Each row was made from one small tree. The marks that hang from a mark follow it in brackets, in the order of their numbers. Every link used is in the known rows. Write each row's tree.
Known rows:
Q52{Q679{Q5{Q14} Q691} Q802}: [  2 -10 -18   8 -23 -35 -11 -11 -23 -22 -32   5  19 -23  13   4  13  11
  21 -48 -15   0 -18  11  27]
Q691{Q679{Q5{Q14 Q802{Q456}} Q52}}: [ -6 -31  -4   7  21  35 -47   2  -9 -31   3  -2   8 -20 -10  -5 -31   1
  20 -23  -7  10  12 -20  17]
Q679{Q5{Q14 Q802{Q456}}}: [ -3 -24   0  28  14  13 -34 -26  16  12  12  -1   9  11   4  -3 -52  -9
  10 -48  -2  -1  10 -20   6]
Q52{Q679{Q691}}: [ 15  14 -26  -7 -23 -25  19  11 -12  -9   6  -4  14 -24  -9   5  33  17
 -17  13  -2   8  -3  19   3]
Q802{Q456 Q691{Q679{Q5 Q52}}}: [ -7 -15  -4   1   2  47 -12  12 -22  -6   6   3   1   0  -3 -22  23   0
   2  32 -16 -12   4  -7 -32]
Q691{Q679{Q5{Q14}} Q802{Q456}}: [ -1 -34  28  38  -9  19 -13 -20 -17 -18  -4  19  -5  -9   3  -8  -8   1
  -2 -31  34 -18  -1  -2 -16]
Q691{Q679{Q52} Q802}: [ -9  -1   7  -2 -15   8  25  28 -15 -46  -4   8  -1 -11 -18 -26  18 -14
  -8  41  25   9  -1  14   5]
Q691{Q679}: [ 16  -5  -3   3 -11  10  13  12 -20 -14   7   0  15 -13 -11 -19  41  -4
 -19  50  27   0 -10  18   4]
Q14{Q5}: [  7  -3   4  -3   2  -2  19  10  -6  17   8 -15  17  -4  10 -21   4  -4
   8  33  -6   9 -12  -8 -18]
Q802{Q456 Q691}: [ -3   9   5   7   0  29  20 -12  12  34  15   7  -4  21   1  -8  24 -11
 -24  26   0  -9  -5   1 -31]
Q456{Q679 Q802}: [  4  23   8   7 -15  -4  17   5  21 -13  15 -20 -21  18 -10   7  17 -19
 -12  41  48   9 -13  22   9]
Q5{Q14 Q679 Q802{Q456 Q691}}: [ -8  -3  21   7  30  29  -1 -43  15  -7  -7  12  -5  19   4  19 -13  40
  -4 -67   4  -4  -8 -29  -3]
Q14{Q5{Q679 Q802{Q691}}}: [  0  -4  17  -1  28   2  22 -16  -1  -6 -12   9   7  17  19  -3  -1  47
   0 -26 -12   2 -16 -40 -15]
Q52{Q802{Q691}}: [-13  18  -1  10  -7  -9  33  -7   8   9 -16  17   4  25  11 -14  39 -22
 -14  19  -9   3 -28  10   2]
Q802{Q456{Q679{Q52 Q691}}}: [ 10  23  -9 -46   5   5  -4  34   1  24  18 -18 -14 -16 -15  14   6 -11
   0  55  -8   4  19  22  -1]
Q5{Q14 Q679{Q52 Q691} Q802}: [  7  10  -7 -51   8  -7   1   1  -7 -42  -9  -6   7 -17 -12  -4 -35  28
  43 -44 -18  18   7  -3  41]
Q802{Q456}: [ -1   2  -7   6  -2  19   8  -2  15  39  26  -3   2   8 -13  -9  10 -26
 -28  29   7   4   4   3 -19]
Q691{Q679{Q5 Q52} Q802{Q456}}: [-11 -25   7  17  -8  25  -4  20 -15 -16   3  17  -5  -8 -16 -30  -2 -19
 -13  20   9  -5  12  -4 -24]
Q679{Q5 Q691}: [ 19   2 -11  -8 -28 -26   2   8 -18  21   6  -1  16  -2   4 -27  -4 -15
  23  21 -17 -14   8  22  -5]
Q679{Q5{Q802}}: [  3 -12 -12  23   0 -17  -8   1   8   9   6   1  18  17  -6 -20 -31 -20
  -1  -3  -6   3   7 -12  12]
Q679{Q52 Q691}: [  7  25 -23 -49 -17  -6  23  32  -9   0  10 -11  10 -15 -17 -27  -3 -19
  21  52 -28  11  10  27  11]
Q679{Q5{Q14} Q52{Q802{Q456 Q691}}}: [-25 -14   1   0   5  31 -13 -16  -2   1 -18   2  -2  14  12 -13  -5 -18
  31 -28 -31   0  -8 -11  -2]

Which tree is each row?
[ -2   2  13 -40 -10 -17  39  22 -23 -23 -22   6  -4 -14   0 -20 -13  22
  35  -5 -21   7   2  -4 -12]
Q14{Q5{Q679{Q52 Q691{Q802}}}}
[  0   0 -24 -16   2  -2 -23  20  10  18  17   8   0   3 -12 -12 -42 -23
  11  -2 -47   5  33  -6   0]
Q679{Q5{Q802{Q456}} Q52 Q691}
[-18  -1   9 -22  34  43   0 -22  10 -28  -8   1  -6  12  -7  10 -17  34
  14 -55 -13  11   1 -35   7]
Q5{Q14 Q679{Q52} Q802{Q456 Q691}}
[  4  15  -7 -34  26   2 -22  10  15  -7   7 -17 -11 -18  -2  34 -33   5
  22  -5  -8  11  19   7  36]
Q5{Q14 Q802{Q456{Q679{Q52 Q691}}}}
[ -3 -10 -15  38   4 -11   3  -9   2 -23 -10   5  13  13   4   6   4  25
 -16 -30 -10   0  -6 -28  -6]
Q52{Q679{Q5{Q802{Q691}}}}
[  6  13  -7  11 -31 -39  40   5  -1 -23 -10  16  -1 -15  -8   4  19  10
 -22  -6  14   2  -5  17  -2]
Q52{Q679{Q691{Q802}}}
[  9  39  -7 -39 -23  -9  20  29  10 -20  12 -21 -25  -6 -16   1   5 -15
  22  54  11  13   2  38  21]
Q456{Q679{Q52 Q691} Q802}
[ 17  20  -3 -20  -1  -7  -2  14   8  42  18  -9 -13  -8  -3  23  19  -7
 -20  45  12 -10   9  25  -8]
Q802{Q456{Q679{Q691}}}
[-16 -20 -20  41 -10  -3 -15  -7  -3  16  -4  11   6  11  -9   6  26 -13
 -44 -18  -7   8  -8 -13 -14]
Q52{Q679{Q5} Q802{Q456}}
[ 19   1   3 -20  12 -26   8   3  -7   3  -5   8   8  -8   8   4 -16  36
  16 -26 -20   6  -4 -14   2]
Q14{Q5{Q679{Q691} Q802}}
[ 12  24  16  -9 -21 -46  28  15   5   0  -7   8 -17  -4   4   7  11  -8
 -10  31  30 -14   4  37   5]
Q456{Q679{Q691{Q802}}}
[  8  -6  17   6 -30 -35   9 -16 -13 -13 -16  11   3  -2  19 -18 -33  -7
  40 -37   4 -22   3  21   6]
Q679{Q5{Q14} Q691{Q802}}
[  2  21  -1 -13  -2 -22  -2   7  13  46   1  11 -16  -1   2  26  33 -23
 -32  30   3  -4   0  29   7]
Q52{Q802{Q456{Q679{Q691}}}}
[-20 -19  -4  39   2  14 -15 -39  -4 -10 -23  11   5   8  18  14  26  14
 -12 -60 -11  -5 -23 -21 -12]
Q52{Q679{Q5{Q14}} Q802{Q456 Q691}}
[ 14  13   5 -10  25 -10 -26 -11  23  15  10  -5 -12 -14   9  43 -20   8
   3 -21  12  -2  10   8  23]
Q5{Q14 Q802{Q456{Q679{Q691}}}}
[ -3 -11  -4 -15  18  -4 -30  12  -4 -31 -13 -35   8  -5   0   3 -47  -1
  43  -9   3   8  10 -15  44]
Q456{Q679{Q5{Q14 Q802} Q52}}
[-19   4 -11  30   2   8  19 -17  13  12  -7  22  -4  12   0  15  58   7
 -55  -8  -6   9 -25 -13 -20]
Q52{Q679 Q802{Q456 Q691}}
[-12 -10  19  19  12   6 -23 -29  -1  15 -23  -1 -12  19  30  20  17  -2
   7 -24   5 -20 -18  -4  -3]
Q52{Q802{Q456{Q679{Q5{Q14}}} Q691}}
[  7 -12   3  13   2   7 -24   8  -4  37  17 -20  -3  14  -2   6   2 -15
 -17  27  18 -18  10  -3 -23]
Q802{Q456{Q679{Q5}}}
[ -6 -18  30  26   1   1 -18 -17   5   0  -5  -7 -16   8  12  11 -26  -3
   7 -25  41 -23   7  -3 -14]
Q691{Q802{Q456{Q679{Q5{Q14}}}}}
[  0  -7   8  14  37   1 -15   6  27  31  13  -9  -6   4  12  29 -13   8
 -28  16   6   8   2 -29 -10]
Q14{Q5{Q802{Q456{Q679}}}}
